Each row was made from one small tree. The marks that hang from a mark follow it in brackets, in alphabetical order. Every link used is in the known rows. Write each row's tree.
Known rows
J[K[P Z]]: [ 22  20  15 -11  -3   2   3   3   8  -1  15 -16   1  22  -8   0 -18  -8
   0   3   3   0  -5   4   5]
D[J[K]]: [  9   7  33  -7  -3   0   0   6   7  17  22 -24   9 -18 -11  -5  -7  -1
  -3 -10  -3   7  -3  -5  10]
D[J[K[P Z[B[A[G] C]]]]]: [  8  32  26 -19   6   6   8   1   8  21  25  17   4   6 -26  -1 -21 -10
  -1 -23  -6   7  -6   4  11]
B[A Z]: [ -6   8  -7  -8   0  17  -1 -11  13  -8   7  31  -5  17   2   6  -9   1
   5  -5 -17   7   3  15   8]
A[G[Z[B]]]: [-13  23  -3  -9   2   0  -5   3  -7   0   8  27 -10  -7 -28  -1   0 -13
   6 -23   9  -6  -6   6   4]
D[J[K[P[U] Z[B[A]]]]]: [ 20  31  20 -15  -7   5   6  -4   9  26  23 -11   3  12 -18   1 -15  -5
   1 -21  -8  13  -9   2  12]
U[P]: [  1   3  -7  -8  -3  -1   4  -7   6  -5   2  -4   1  -6   1  -2   2   2
  -1   5  10   5  -4   3 -15]
Z[B[A[G K] C]]: [ -8  13  -2   0  14   9  11   7  -7  18  11  51   1  11  -9  -1 -14  -9
   4 -21 -12   7   0  10   4]
A[G K]: [-13   8  17   5   6  -4  -2  24 -11   3  17 -10   2   3 -14  -6  -5 -12
   2 -20  15  -2  -3   6   7]
G[Z]: [  1  12  -5 -13  -8   1   3  -7   6  -1   1   8 -13   8  -4   1  10  -2
   7  -7   6   1  -3   2  10]
J[D K[P Z]]: [ 40   7  12 -10 -11  -6   0  -7  11 -10  18 -26  -2  29 -14   3 -23  -8
   3  -8   9   4  -6  -1  -1]
K[P[U] Z[B[C]]]: [ 15  34 -25 -14  -7   6  14 -18  -1   7  -6  10  -6  42 -10   7  -6   0
   4 -10  -2   7 -10   3   1]
R[D[J[K[P[U] Z]]]]: [ 28   4  19  -6  -8  -8  -8   4   8   6  23 -38   4   6 -23   0  -8 -10
   0 -27  14   9  -7  -6  14]
C[B[A[G K[P[U] Z]]] N]: [  0   7  18  12  16  10   5 -14 -14  20  17  18  -3  45  11   3  -8 -25
  -3 -24  17  -2  -6  18  12]
J[D K[P Z[B[A[G]]]]]: [ 32  18  11 -10  -3  -2  -2  -5   6  -3  24   4  -3  26 -27   3 -32 -17
   5 -21   2   4  -8   6  -2]
D[J[K[Z[B[C]]]]]: [ 11  17  26 -12  -2   1   9  -1   6  18  16  -2   5  -3 -23  -1 -11  -2
  -2 -15 -10   9  -5  -4  15]
Q[K[P[U] Z[B[A C]]]]: [ 12  23  -3 -12  -3   6  15   4  -4   3   9  14  -5  46  -5   3  -4  -5
   3 -16  -3  15  -9  12   5]
Z[B[A C[N]]]: [ -1   5  -7   2  14  15  13 -10  -3  20   3  63  -1  16   8   3  -9  -6
  -1  -6 -17   6   3   9   0]
D[J[K[P[U] Z[B[C[N]]]]]]: [ 19  25  21 -13  -5   6  11  -7   4  25  19  -9   4  14 -10  -1 -10  -5
  -3 -16   1   9  -8  -1  12]
J[K[Z[B[A[G] C]]]]: [  2  16  13  -7   8   0   3  10   3  10  15  26  -1  11 -22   2 -22 -11
   0 -12 -18   2  -1   8  14]
K[P[U] Z[B[A[G] C]]]: [  4  40 -23 -16   2   6  11 -10   1  12   2  35  -8  44 -17   7 -13  -7
   5 -19  -7   6  -8  10   7]
D[J[K[P Z]]]: [ 17  24  31 -17  -5   2   5  -1  11  13  21 -22   5   4 -18  -2 -13  -5
  -2 -11   4   6  -7  -2  10]
Z[B[A C]]: [  0   7 -12  -3  11  12  12  -9   1  16   0  56   0   9  -1   4 -10   0
   2  -7 -23   9   2   6  -1]

Write each row's tree
[  4   7  -5   1   8  12  17  -3  -2  19   6  44   1  17   3   2 -11  -2
   5 -12 -17  13   1   8   2]	Z[B[A[K] C]]
[  0  33  -3  -8  -2   6   9   8 -12  16  20   9  -8  31  -5  -4   0 -16
   7 -29  26   2 -10  11   8]	A[G[Z[B[C[N]]]] K[P[U]]]
[ -8  22   9  -2  -1   1   2  14 -12   5  18   7  -8   5 -23  -5  -2 -16
  10 -30  17   0  -8   8   9]	A[G[Z[B]] K]
[  7  20  -4  -8  -6  10  10  -8   2  13   9  30 -12  16  -6   3   0  -8
  12 -18  -2   9  -5   9  10]	G[Z[B[A[K]]]]
[ 29  -5  16  -4 -11 -12  -3  -3   8 -10  15 -25  -4  18 -18   4 -18  -6
   2  -9  -1   5  -4  -3   8]	J[D K[Z]]
[-17  15   7  -5   5  13  -2   8   4  -6  21  24  -4  19 -10   1 -13  -9
   7 -22  -5   5   1  19  15]	B[A[G K] Z]
[ -9  -4  21  14  17  20   0 -19 -12   4  19  30  -1  27  10   2  -8 -22
  -2 -19  12  -3  -1  22  10]	C[B[A[G K] Z] N]
[ 12  31  -9 -12   8  16  17 -19   4   9   0  54  -6  47  -4   7 -18 -10
   2  -5  -2   4  -4  11   0]	K[P Z[B[A C[N]]]]
[-23   3   5  -4  26   6   5   8   2  16  10  69  -4  19   7  -1  -9 -11
  -6 -10  -9  -4   8  12  14]	B[A[G] C[N]]
[-26   8  -2  -9  19  18   3  -5   7  -2  11  70  -7  25   3   2  -9  -7
  -3 -10 -13  -2   7  18  15]	B[A[G] C[N] Z]
[  0  32   2 -13   1   7  10   8  -8   6  18  17  -5  21 -16  -5  -5 -15
   9 -25  23   1  -9  10   2]	A[G[Z[B[C]]] K[P]]
[-11  20  14  -9  21   8  16  10   2  15  17  56  -5  51   4   0 -17 -17
  -1 -15   5   1   3  16  18]	B[A[G K[P Z]] C[N]]
[ 10  23  -6 -12   1  18  18 -13   3  18  10  47 -11  33   7   2  -1  -9
   8 -13   3   8  -3  12   7]	G[Z[B[A[K[P]] C[N]]]]
[ 14  31 -20 -10  -4   8  14 -19  -3  11  -5  16  -6  47  -3   7  -6  -5
   1  -8   4   5 -10   4   2]	K[P[U] Z[B[C[N]]]]
[-5  4 12 -2 13  8 21  3  5 18  8 47 -6 50 15  3 -8 -8  0 -7 -9  8  6 12
 24]	B[A[K[Z]] C[N]]
[-10  21   2 -12  12   9  14   9   2  23  21  46 -10  48  15  -2  -4 -13
   2 -21   7   4   1  16  21]	B[A[G[Z] K[P[U]]] C[N]]
[  1  10   5  -1   8   7   4 -12  -8  16  18   8  -4  28   3   2  -2 -15
   4 -28  11   3  -7  15  10]	C[B[A[G[Z] K[P[U]]]]]
[ -1  20  -5   2  12  13  12   3 -10  26  15  46   0  29   5  -1 -12 -13
   1 -20  -3   6  -2  13   2]	Z[B[A[G K[P[U]]] C[N]]]
[ 13  34 -20 -12   1  11  16 -18   2  17  -1  35  -8  54  -1   9 -12  -6
   2 -12  -6   7  -7  10   6]	K[P[U] Z[B[A C[N]]]]
[-11  20   5  -7   2   1   8  12 -10   7  16  18  -8  10 -19  -5  -1 -13
   9 -28  13   2  -6   7  12]	A[G[Z[B[C]]] K]
[ -1  -6   0   2   7  17   1 -33   0  -3   5  23  -1  15   5   7  -5  -6
   2  -9  -8   4  -1  15   4]	C[B[A Z]]
[  1   9  12   0  13   9   5 -14  -6  10  18  20  -3  24   0   1  -6 -18
   4 -24  14   1  -6  16   6]	C[B[A[G[Z] K[P]]]]
[ -1  30   7  -9   5  10  10   6 -10  10  20  24  -6  26  -8  -5  -5 -20
   6 -24  29  -1  -8  11   3]	A[G[Z[B[C[N]]]] K[P]]
[ -6  27  12  -8  10   3   5  13   3   7  18  25  -5  35 -12   1 -19 -17
   5 -21   4   2  -2  15  13]	B[A[G K[P Z]]]
[ 14  31 -13 -13 -11  -1   5 -10   4   1  -3 -17  -7  42  -6   6  -3  -1
   4  -7   7   3 -10   3   7]	K[P[U] Z]
[-12  12 -10  -4  16   9   7   0  -4  15   5  63  -1   3 -13   1 -13  -6
   1 -16 -18   4   1   9   0]	Z[B[A[G] C]]
